Each row was made from one walk, in order. Every step used is in the known rows, and no mark comes twice. Write each row's walk.
Known rows:
demu > zetu > bitu > zunik: [ 19   3 -12  22  -7  16  19 -35   3  37  22   2  31 -16  -6  15 -18   8
 -35 -24]
demu > zetu > bitu > zunik > vogob: [ 10   8 -24   5 -21   1  10 -49  11  49  18 -13  48 -15  -3  13  -5  10
 -46 -24]
demu > zetu > bitu: [ 35 -13  -7  30 -24   1  13 -43  -2  14  13   2  18  -1  -9   3 -24   0
 -31 -11]
boma > vogob > vozov: [ -1  50 -31 -12 -96 -29  15 -37  27 -19 -23  14  67  48 -30  46   1   6
 -71   9]
vozov > vogob > zetu > bitu > zunik: [ 21  -4 -14  18 -51  58  13  -7  46  29 -13  35   6 -11 -13  41  43 -13
 -12 -29]
bitu > zetu > vogob > zunik > demu: [  1  24  10  11 -20  55 -16 -34  70  35 -20 -21  55  33 -25  15  -9  13
 -86  27]
boma > vogob > zunik: [-47  18  -7 -14 -73 -10  32 -20  56 -14 -33 -10  86  51 -26  37  -3 -16
 -68   4]
demu > zetu > vogob: [ 24  12  -4  29 -54  16  -6 -72  31  21   9 -37  29  19 -16   6   7  -4
 -66 -11]
vozov > vogob > zunik > demu > zetu > bitu: [ -2 -32 -20   4 -35  47  26 -16  53  10 -28  27  39 -22  23   9 -18 -34
 -24  -9]
vozov > vogob > zetu: [ 24   4 -12   8 -82  47  14 -15  53  13 -19  23   6  10 -32  39  37 -29
 -24 -22]
zetu > bitu > vozov > vogob > zunik: [ 12 -22 -22  37 -46  22  12  11   8  20  -6  16  33  -2  19  14   8 -27
 -15  -6]
zunik > demu > zetu > vogob: [ 30  -9  -6  17 -24  26  -1 -55  42  28 -14 -13  51   9  10  -3 -12  -7
 -77 -13]
vozov > vogob > zunik: [-18  12  -3  12 -73  44  31  -7  60  -3 -29  11  39  -1  -9  41   8 -40
 -11   4]
bitu > zetu > vogob > zunik: [ -2  37  14  17 -35  49 -14 -37  64  30 -11 -28  45  38 -39  23   1  13
 -75  32]
vogob > zunik > demu > zetu > bitu: [  2 -23   2  -6   3  26  24  -2  41  -4 -35  15  51   1   4 -20 -46 -19
 -56   6]
bitu > zunik > vogob > zetu: [ -9  56 -12 -24 -49  18  11 -16  54  58 -15 -17  67  15 -39  42  49   9
 -68 -23]
bitu > zunik: [ -7  58  15  24 -26  32  34 -10  32  38  -3  -8  63   4 -26  63  16   6
 -32 -12]
vogob > zetu: [ 39  17  11   3 -51  23   9   1  36   3 -27  13   8  42 -59  17  25 -10
 -53  -8]
demu > zetu > bitu > zunik > vogob > vozov: [ 22  24 -36  -9 -30  -5   5 -44   4  37  11   3  40 -17  -6   5 -11  18
 -55 -11]
vozov > vogob: [  8  17  -7  34 -83  36  23 -29  40  12 -10   8  30  -2  -7  61  23 -27
  -1  -9]
boma > vogob: [-22  24 -12   8 -83 -18  26 -42  38   0 -13 -11  78  51 -25  57  13  -3
 -57  -8]
boma > vogob > zunik > demu: [-42   1 -13 -23 -54  -3  33 -15  65  -7 -46   0 101  47  -8  25 -13 -16
 -78   0]
boma > vogob > zetu > bitu: [  3  -9 -18  -1 -65  -6  10 -25  39   1 -23  18  42  53 -32  24  27   4
 -65 -20]
bitu > zetu: [ 21  43   7  15 -32  27   6 -27  26  35   9 -10  42  31 -53  48 -14  12
 -50  16]

Which walk is each row?
[  3   6  -2  11 -47  21   0 -55  45  11  -6 -36  35  19 -17  -9  -6 -13
 -75  -1] => demu > zetu > vogob > zunik
[ 35  57   2  40 -79  18 -20 -50  38 -15 -30  -4  22  30 -20  20  28  16
 -62  33] => zetu > vogob > vozov
[ 36  -5   5  11   2  43  10  12  37  26 -29  39  20  10 -22   8  20  11
 -50 -20] => vogob > zetu > bitu > zunik > demu
[ 24 -16 -17  12 -37  64  14  -3  50  35 -25  44  17 -15   2  33  34 -13
 -22 -31] => vozov > vogob > zetu > bitu > zunik > demu
[ 12   5  11  45  16  37  20  -5  23  30 -18  26  54 -15  19  32   0  19
 -24  -6] => zetu > bitu > zunik > demu
[ 25   3 -32 -15 -69 -11 -16 -14  27  41 -19 -10  42  32 -23  -3  47  -3
 -69 -10] => zunik > vogob > zetu > bitu > vozov
[ 36  63  -5  18 -54  34 -27 -50  40  24  -3 -10  27  35 -44  31   5  30
 -77  36] => bitu > zetu > vogob > vozov
[ -6   9  20  30 -36  46  -3 -29  76  -2 -52 -18  57  27   4  -1  14  -7
 -71  23] => zetu > vogob > zunik > demu
[  4  24  -4  10  -3  43  16 -38  47  60  -1 -14  72  -7   7  26   3   8
 -72 -29] => bitu > zunik > demu > zetu > vogob
[ 20 -32 -39   5 -39   9  16 -17   0  33  20   1  30  -9   9  -9 -19 -32
 -41 -27] => demu > zetu > bitu > vozov > vogob > zunik
[  8  45 -15  18 -30   6   2 -20  20  27 -17  16  51 -11   1  32  18  29
 -32  12] => zetu > bitu > zunik > vogob > vozov
[-37  -9 -26 -37 -51  -7  33 -29  58   2 -29  -5  97  40  -9  13 -26 -18
 -90 -14] => boma > vogob > zunik > demu > zetu
[  6 -29 -15 -14   0  18  21  11  25  15 -25   7  61   7  11 -29 -42 -28
 -70  -6] => vogob > zunik > demu > zetu > bitu > vozov
[-23  67  -8  -1 -49  12  17 -28  46  56  -8 -28  86   4 -21  57  36  11
 -49 -10] => bitu > zunik > vogob
[ 39 -43 -39  11 -19  20  12 -23   9  44   4  17  48 -15  33  -2 -23 -24
 -50 -35] => zunik > demu > zetu > bitu > vozov > vogob
[ 33 -16 -13  25 -66  46   7 -12  42  10 -20  38  -6  -1 -16  31  37 -19
  -9 -18] => vozov > vogob > zetu > bitu
[ -5 -10 -21 -13 -36   8  16 -17  48  26 -27  25  65  38 -15  27  22  11
 -78 -32] => boma > vogob > zetu > bitu > zunik > demu
[ 19  42  11  36 -44  42 -20 -53  48  42   5 -30  39  36 -38  39  13  22
 -67  22] => bitu > zetu > vogob
[ 31   7   9  17 -13  38  10   9  30  21 -20  29   9  15 -37  16  28  11
 -40 -17] => vogob > zetu > bitu > zunik
[ -6  27  -4  32 -23  12   8 -24  25  40  -9  -1  60  -9   5  38  26  23
 -24   1] => zetu > bitu > zunik > vogob
[  1 -10 -35  -3 -63  29  23  18  30  38 -12   0  65  10  15  19   6 -53
 -49 -23] => bitu > vozov > vogob > zunik > demu
